Each row was made from one small tree. The marks that hang from a mark follow it in brackets, in alphabetical order. Every link used is in the known rows. Write each row's tree.
Known rows
fudez[fite mize[zeru] teze]: [ -9   8   0   8   5   1  -7  23  12  -1  16 -17  10 -12  12  23 -20   1
 -22  -6  14   1  -4 -18   8  22 -16   6  10  -3  15   3  25  17  -2   6
 -11   6]
moreg[vozita[fudez pume[teze]]]: [ -1  10   0  -2  -8 -11 -12  19  11 -13   8  -5  11  -6   1  17 -13  -2
 -19  -8   3   2   2 -18   7   3 -13  11   4 -10  14  14   7  15  -3   0
  -5   9]
teze[moreg[fite]]: [  1   6   5   6  -2   0  -2  11  15 -10  21 -10  18  -5   3  11 -16   0
 -11  -7  -1   0   4  -4   9  11 -10   2   8  -5  15   7   9  10  -1   4
  -3  10]
teze[fudez]: [ -1  13   4   2  -4  -3  -5  13   7 -12  17 -11  13  -2  10   7  -7  -1
 -11  -7  -3  -5   5  -1   8  10 -17   2  12  -5  17   4   9  14  -3   4
  -5  11]
moreg[fite[fudez[vozita[zeru[teze]]]]]: [ -2  -1   2   3   8   1  -4  17   6  -3   3  -3  11  -1   8  31 -16  -2
 -17 -12   9   4   5  -6  12   8 -15   3  19  -3  11   8   5  21  -6   2
 -11  10]
fite[fudez pume[teze[zeru]]]: [  2  10   7   3  -8  -1  -9  10  11  -2  16   1  22  -3   6  12 -18  -1
 -14  -8   5  -1  12  -3   6  10 -22  -3  12   0  17   6   8  13 -10  -4
   1   7]
vozita[pume[mize] zeru[fite]]: [  2  -2  -1   4  -3  -2   1  23  14 -10   9  -5  16  -4   5  23   1  -7
 -11   1   2  -2   5 -23   8   3 -13  10  12  -1   8  14  10   2  -4   2
 -10   2]
teze[pume zeru]: [  3   5   4   3  -6   2  -1  19   3  -8  19 -10  24  -2   6   3 -10   4
 -11  -2  -1  -9   6  -8   6  18 -15   4  15   0  18   5  14  10   2   2
  -7   5]
teze[fudez[mize]]: [ -2  16   3   0  -2   0  -3  16   6 -11  18 -17  12  -4  10  10 -11   2
 -14  -7   2  -4   1  -5   4   8 -19   0  12  -7  12   7  11  15  -4   3
  -5  10]
teze[moreg pume zeru]: [  9   7   5   2  -5   4   2  19   6  -8  22 -11  27  -1   3  -1 -15   3
  -9   2   1 -12   8  -3   2  22 -14   7  10  -4  18   7  13  10  -1   1
  -1   9]
fite[fudez[vozita[moreg zeru]]]: [  4   0  -1   0   0  -3  -3  21   1   1   9  -8  10   1  10  31  -8  -8
  -8   0   5   4   8  -6   5   3  -8  14  16 -11  10  11  11  13 -10   1
  -5   7]
zeru[mize[fudez pume] teze[moreg]]: [  5  14   3   5  -8  -4  -3  19   7 -22  -6 -16  20 -18   2   3 -15  -7
 -14  -6   3 -10   4  -6  -1  15 -19  -1   5  -2  10   1   4  13   5   1
 -14  16]
zeru[teze[moreg[fite[fudez[mize] pume] vozita]]]: [  1   8   7   2   5   3  -5   9  15 -10   9  -4  20  -7   2  20 -28   4
 -18 -19  12   5   8  -2   4   5 -20  -3   8  -8   8  11  -7  22  -7  -3
   1  16]
mize[fudez moreg[vozita[zeru]] pume[teze]]: [ -3   3  -1   2 -13 -21 -27  23   3  -9  11 -11  17 -28  -9  18 -26   2
 -15   1   2   6   7 -11   7  11  -5   6   5   0   6   5   7   6  -3   0
 -15  16]
teze[fudez[vozita] moreg[fite] pume]: [  9  13   4   2   4   7  -1  30  -2  -9  28  -7  19   0   0   6 -22   1
 -11  -3   6  -7   2   3   6  15 -16   8   3  -7  16   7   5  16  -6  -2
   1  17]
pume[mize]: [ -4  12   4   1  -8  -3  -8  14  11 -12  16 -11  17  -5   7  10  -3  -5
 -11  -5  -2   1   5 -12  12   5 -19  -1  10   0  13  11  12  10   2   1
  -7   2]
fite[pume[vozita[fudez moreg]]]: [  5  12   2   0 -10  -9  -3  16   9  -8  10  -4  12  -2   5  19  -4  -8
  -3  -3  -1   3  10  -9   0  -2 -11  11   4 -13   8  12   3   8  -8   1
  -4   9]
fudez[mize teze[pume[fite] zeru]]: [ -2  11   2   2  -2   8  -2  26  -2  -2  23 -12  21  -4   2   9 -19   5
 -16   2  12  -4   2 -18   3  19 -16   2   6  -3  17   7  16  18  -3   1
  -2   5]
vozita[fudez[mize] moreg pume zeru]: [  5   1  -6   1  -6  -7   6  23   5  -6   3 -17   6  -6   7  31  -1  -4
 -11   4   5   0   2 -25  -6  -3  -3  23  12 -20   2  16  17   7  -5   3
  -5   8]
teze[fudez[vozita] moreg]: [  7  17   3  -1   2   3  -3  22   6  -7  21 -11  13   2   8   6 -16  -4
  -9  -3   4  -7   3   5   6  14 -17   7   7  -7  17   9   8  17  -9   1
  -1  14]
zeru[fite teze[pume[mize]]]: [  3  11   4   1  -5   6   3  25   9 -21   7  -3  22  -3   4   9  -5  -5
 -15 -10   3  -4  10 -18   9  12 -23  -1   5   1  12   9   4  14   5   0
 -10   5]
fite[fudez[teze[pume] vozita]]: [ -2  13   2   2   4   6  -5  30   0  -5  20  -7  16   0   7  18 -14  -4
 -18  -9  13  -2   2  -7   8  11 -21   4   6  -4  21   4   9  25  -4  -3
  -6   5]
fudez[mize teze[moreg[fite]]]: [ -5  12   2   6   3   5   0  16  12  -7  24 -16  15  -8   5  16 -23   2
 -21  -7  10   1  -2 -12   5  14 -13   0   7  -8  16   9  13  19  -2   3
  -3  10]
vozita[fudez moreg]: [  3  10   0  -1 -11  -6   0  15   8 -10   9 -11   7  -3   8  19  -2  -7
  -8  -3  -2   2   8 -13   2   3  -8  13   9 -17  11   9  13  10  -2   4
  -5  10]
teze[moreg[fite[fudez]] pume[mize[zeru] vozita]]: [  6   3   7   4  -7  -5 -11  22   9 -10  23  -4  26 -12  -5  10 -21  -1
  -6   3   9   1  13   0   8  14 -18   1   0  -4   9  12   6  12 -10   0
   0  12]
fudez[teze]: [ -9  11   2   5  -1  -1  -5  14  10  -8  16 -11  13  -4  10  15  -9  -4
 -18  -8   1  -1   1 -13  10  13 -15   0  10  -2  22   4  14  19   2   4
  -9   4]
zeru[mize teze]: [ -2  11   3   3  -1   1   3  11  12 -20  -8 -13  17  -2  12  10  -6  -8
 -17 -13   0  -3   6 -12   5  13 -21  -5  14   0  17   6   7  19   8   6
 -15   6]
fudez[mize teze[moreg pume]]: [  1  16   2   3   1   8   3  27   5 -10  22 -18  20  -6   4   9 -17   1
 -19  -2  10  -7   1 -14   0  17 -16   4   2  -7  17   8  14  20   2  -1
  -1   7]
fudez[vozita]: [ -3  11   3   0   2   1  -7  22   8  -7  16 -12  13   1  10  14 -10  -4
 -12 -10   2  -1  -1  -6  12  10 -15   2  13   1  17   8  13  13   0   3
 -11   4]
vozita[pume[teze[fudez[fite mize]]]]: [  2  19   0   7  -1  -2  -4  28   6  -6  18  -9  11  -5   4  14 -18   1
 -20  -5  12  -3  -3 -16   2   6 -19  13   0  -8  11   8  14  13  -7  -2
  -2   8]
mize[fudez[fite teze]]: [ -7  16   1   8  -2  -3 -10  21  10  -4  18  -9   9 -10  10  18 -15  -3
 -18  -7   8   1  -1 -13  10  12 -16   9   6  -5  18  -3  12  11  -3   4
 -11  10]
teze[pume[vozita] zeru[fite[fudez[mize]]]]: [  5   6   4  -1  -2   6   1  25   8  -7  23  -5  23  -1   5  11 -16   4
  -9  -2  13  -5  10  -4   3  14 -22   0  13  -4  11  10   2  10 -12   2
  -7   8]
moreg[fite[fudez[mize] pume] vozita]: [ -6   5   7   2   3   0 -13  11  12  -7  18  -5  18  -8   4  24 -21   5
 -17 -19   8   9   3  -5   8  -2 -19  -4  13  -5  10   9  -3  14  -8  -3
  -3  11]
mize[fudez[fite teze] moreg pume]: [ -4  12  -1  12  -8 -10 -17  28  10  -5  20 -13  11 -26  -2  15 -22  -1
 -14  -4  10   3   0 -12   6  15 -11  10   0  -3  11  -7  14   8  -1  -1
 -16  14]
teze[moreg[fite vozita[zeru]] pume]: [  4  -5   3   2   3  -2  -5  20   3  -8  18  -7  23  -5  -4  18 -20   5
 -14  -1   0  -1   5  -9   8  13  -6  11  10  -5  14  12   3  10  -2   2
  -2  13]

Write each row's tree
[  5  13   0   5  -2  -2  -7  27   9 -13  11  -8  13 -11  -2  12 -18  -3
 -13  -7  10   5   6  -9   6   9 -18   4   4  -5   6  12   6  18  -6  -3
 -10  15]
zeru[teze[fudez[vozita[pume[mize[moreg[fite]]]]]]]
[  3  15   5   2 -16  -9 -17  17  14  -5  21  -3  26 -11  -4   4 -22  -3
  -7   4   5   7  17  -7   7  13 -19  -4   3   5  10  15   7   7  -9  -3
  -5   6]
fite[pume[mize[moreg] teze[zeru] vozita]]
[ -2   6   3   8 -10  -8 -15  19   5  -6  16  -6  15 -24   3  23 -19  -5
 -15  -1   6   8   8 -15   5  11 -12   2   2  -5   9   3  14   8  -8  -1
  -7  15]
vozita[moreg[fite[pume[mize[fudez[teze] zeru]]]]]
[ -1   2   0   2  -7  -9  -9  20  12  -8   4 -11  19  -7  -1  18 -13  -8
   0   7   3  10  14 -10   5  10  -8   3   7   1   9  12   4   5  -5   8
 -13   6]
pume[fite vozita[zeru[mize[moreg]]]]
[  4  16   0   4   1   3  -4  33   6  -8   9 -11  16  -7   2  13 -19 -12
 -12   2  16  -3   0 -12   0  12 -15  10  -5  -6  16   8   6  14  -8   0
  -6  12]
zeru[mize[fudez[teze[moreg] vozita[pume[fite]]]]]
[  6   4  -4   1 -10  -5   0  30  12 -10   6  -9   8 -13   4  26 -15  -6
 -16   1  12   2   6 -26  -3  12  -7  15   0 -16   4  13  20   7  -8   3
  -7  10]
vozita[fudez[mize[zeru[fite]]] moreg pume[teze]]
[  1  16   7   1 -12  -5 -13  15   8  -5  19   0  25  -4   0   5 -16  -3
 -11   1   3   0  11  -9  10  10 -23  -5   7   5  14  16   6   9  -9  -3
  -3   3]
fite[pume[mize teze[zeru] vozita]]
[  1  12   4   1  -3  -3  -2  21   5 -17   5  -6  22  -1   3   6 -10  -2
 -11  -8   0  -5   7  -9   7  13 -18   0   6   2  14   8   3  18   4   3
 -12   4]
zeru[teze[pume[vozita]]]
[  0  12   1   0  -5 -11 -10  17   2  -6  14  -4  13  -1   3  15 -14  -2
 -12   4  -1  -2   8  -4   9   9 -14   4   8  -2  15  11   6  14 -10   5
  -5   9]
pume[teze[fudez] vozita[zeru]]
[ -3  -3   1  10  -6  -6 -13  23  18  -8  15  -8  15 -26   0  20 -21  -4
 -13  -5  13   3   9  -7   5  24 -12   0   6  -1  11  -4  15  15  -7   2
 -15  13]
mize[moreg pume zeru[fite[fudez[teze]]]]
[  8   6  -3  -3   5   5   5  32  -1  -2  15 -12   5   0  11  27 -12  -5
 -11   3   9  -1   4 -11   1   9 -10  14  14 -13   7  14   9  10 -14   4
  -6  14]
teze[fudez[mize vozita[moreg zeru[fite]]]]
[  0   9   5   2  -7  -7 -15  18  12  -3  19  -3  19 -10  -2  15 -22  -8
  -5   7  14   4  14  -4   9  16 -17   0  -5  -5  13  13   9  20 -16   3
   3   9]
pume[fite[fudez[teze[moreg]]] mize[zeru] vozita]
[ -3   1  -4   7  -3  -5  -6  24  11   1  12 -12  12 -13   0  31 -17  -2
 -12   2  17   9   8 -19  -2   5  -7  11   3  -9   5  10  13  15 -11   0
  -4   7]
vozita[pume[fite[fudez[mize[moreg] teze]]] zeru]
[ -3   4   7   7  -2  -1  -7   9  14  -7  17  -1  18  -6   5  20 -12  -1
 -11 -17   2   5   7  -2   8  -1 -18  -3  11  -2  13   2   2  10  -5  -3
  -3   8]
moreg[fite[fudez pume]]
[  5  22   4  -5 -16  -8 -13  22   9  -8  19  -1  16  -3  -7   9 -18 -10
  -4   8   8   4  12 -11   9   4 -16   4 -11 -10  10  21   4  12 -11   0
   6   8]
pume[fite mize teze[moreg] vozita[fudez]]
[ -3   0   0   1  -3 -11 -14  21   4  -5   8  -1  17  -5  -4  24 -17  -2
 -15   1   2   5   4 -21   9   4  -5  12   2  -1  13  15   6  10  -6   1
  -3   3]
moreg[vozita[pume[fite teze] zeru]]
[  3   0   1   9  -5  -6   1  16   9 -11  14  -8  15  -7   2  19  -7  -3
 -11  -6  -3   4   1 -16   3   2  -3  13   7 -10  10   8  12   6  -1   2
  -7   6]
vozita[moreg[fite] pume]
[  8  12  -1   0  -8   0   5  29  17 -24  -5  -7  17  -7   2  10 -11  -9
  -8  -5   9   1  17 -13   0  15 -20   2   3  -7   9   9  -4  13   1   5
 -18  15]
zeru[fite mize[moreg] teze[pume[vozita[fudez]]]]
[ 13  18   0   3   5   9   8  37  -7 -13  -1  -7  13   3   8  12 -13 -10
 -14  -4  10  -5   6 -11  -1  15 -21  17   3 -12  15   6   5  21  -1  -2
  -7  14]
zeru[mize teze[fudez[fite vozita[moreg]] pume]]
[  8  15   3   6  -2  -5  -4  21   5  -4  18   0  13   0   5  15 -11  -5
  -3  -2   2   1   8  -3   2   3 -14  16   1 -10  11   6   1   8 -12  -1
  -1  11]
teze[fudez[fite[pume[vozita[moreg]]]]]
[  7   7  -1   1  -9  -5   2  26   8 -18   2  -7  11  -9   0  16  -4 -13
  -5   1   3  -2   6 -14  -2   4 -13   9   5 -12   9  10   1   5  -3   4
 -14  12]
zeru[fite mize[pume[vozita[fudez moreg]]]]
[  3   8  -3   4   3  -2  -4  31   6  -1  13 -12  11  -8   6  23 -16  -6
 -15   4  12  -5  -2 -11   2  12  -8  17   6  -6  14   9  13  13  -9   1
  -8  11]
mize[fudez[teze[moreg] vozita[pume zeru]]]
[ -3  13   2   2   0   4  -2  25   1  -4  23 -14  21  -3   5   7 -18   5
 -17   2  11  -7   1 -13   3  20 -18   0  11  -2  18  11  12  19  -4   3
  -8   4]
fudez[mize teze[pume[vozita] zeru]]
[  5   6   5   6  -2   3   0  20   7 -13  24  -9  24  -4  -1   7 -16   2
 -11  -5   0  -4   4  -6   6  13 -11   5   3  -4  15   6   8  10   2   0
  -2  10]
teze[moreg[fite] pume]
[  5   1  -3   1 -10 -15  -5  22   0  -6   6  -9   8 -11  -1  24  -4  -6
  -4   8  -1  -1   4 -13   0   1  -3  17   9 -13   5  12  10   6  -6   3
 -10   9]
mize[pume[vozita[fudez moreg zeru]]]
[ -2   8   2   4   1  -5 -17  30   9  -1  16 -11  10 -12  11  20 -21  -2
 -12  -6  10   0  -1  -6  13  19 -15  11   9   0  12   0  19   5  -7   5
 -16  12]
mize[fudez[fite vozita] zeru]
[  5  10   1   0  -4  -7   0  16  10 -15  -9 -12  18  -8   7  13 -13  -8
  -9   2   4  -5  12  -5   1  14 -16   3  11  -3  10  11  -1  12  -3   8
 -14  15]
pume[vozita[zeru[mize[fudez] teze[moreg]]]]
[  0   2  -5  -1  -6  -2   1  23  19  -7  10 -16   7 -11   7  29 -11  -2
 -10   0  10   6  10 -18   2   9  -9  10  14 -11   3  12  12   4  -6   6
 -13  13]
vozita[fudez[mize[moreg]] zeru[fite]]
[ -1  -4   1   2  -6  -7 -15  23   5 -10  19  -9  22 -15  -7  19 -18   4
 -12   2   2  11  11 -16  11   8  -9   7  10  -2   8  14   5   7  -1  -1
  -9  11]
teze[pume[mize[moreg[fite vozita[zeru]]]]]
[ -2  -2   3   4  -5 -13 -15  19   2  -2  12  -2  17  -9  -5  22 -11  -3
  -2   3   4   1   5  -5   8   1  -9   5   5   0   7   7   3   9 -10   1
  -6   4]
mize[pume[fite[fudez] vozita[zeru]]]
[  0  11   2   3  -4  -8 -13  22   9  -8  16  -6  17 -12  -3  13 -22  -2
 -13  -1   8   1   2 -12   4   9  -7  11  -5  -8  15   8   2  14  -9   1
  -2  14]
mize[fudez[teze[moreg[vozita[pume[fite]]]]]]
[ -9  13   2   3   0   2  -4  15  10  -5  17 -14  11  -6  11  21 -13  -1
 -21 -11  12   2   2 -10   5   7 -20  -3  12  -8  16   6  12  23  -4   1
  -5   6]
fite[fudez[mize teze]]
[  3   3   5   4  -2   5   1  13  17  -6  17  -1  21  -1   9  11 -10  -1
 -10  -9   1  -5   9  -7   7  15 -18   0  17   3  16   5   7   4  -6   1
  -8   8]
teze[zeru[fite[pume]]]
[ -2   6  -2   2  10   5  -3  31   5   5  15 -16   8   1  12  30 -15   0
 -16  -4  13   1  -6 -16   9   9 -13  15  16  -3   9  11  17   9  -5   3
 -10   3]
fudez[fite mize vozita[zeru]]
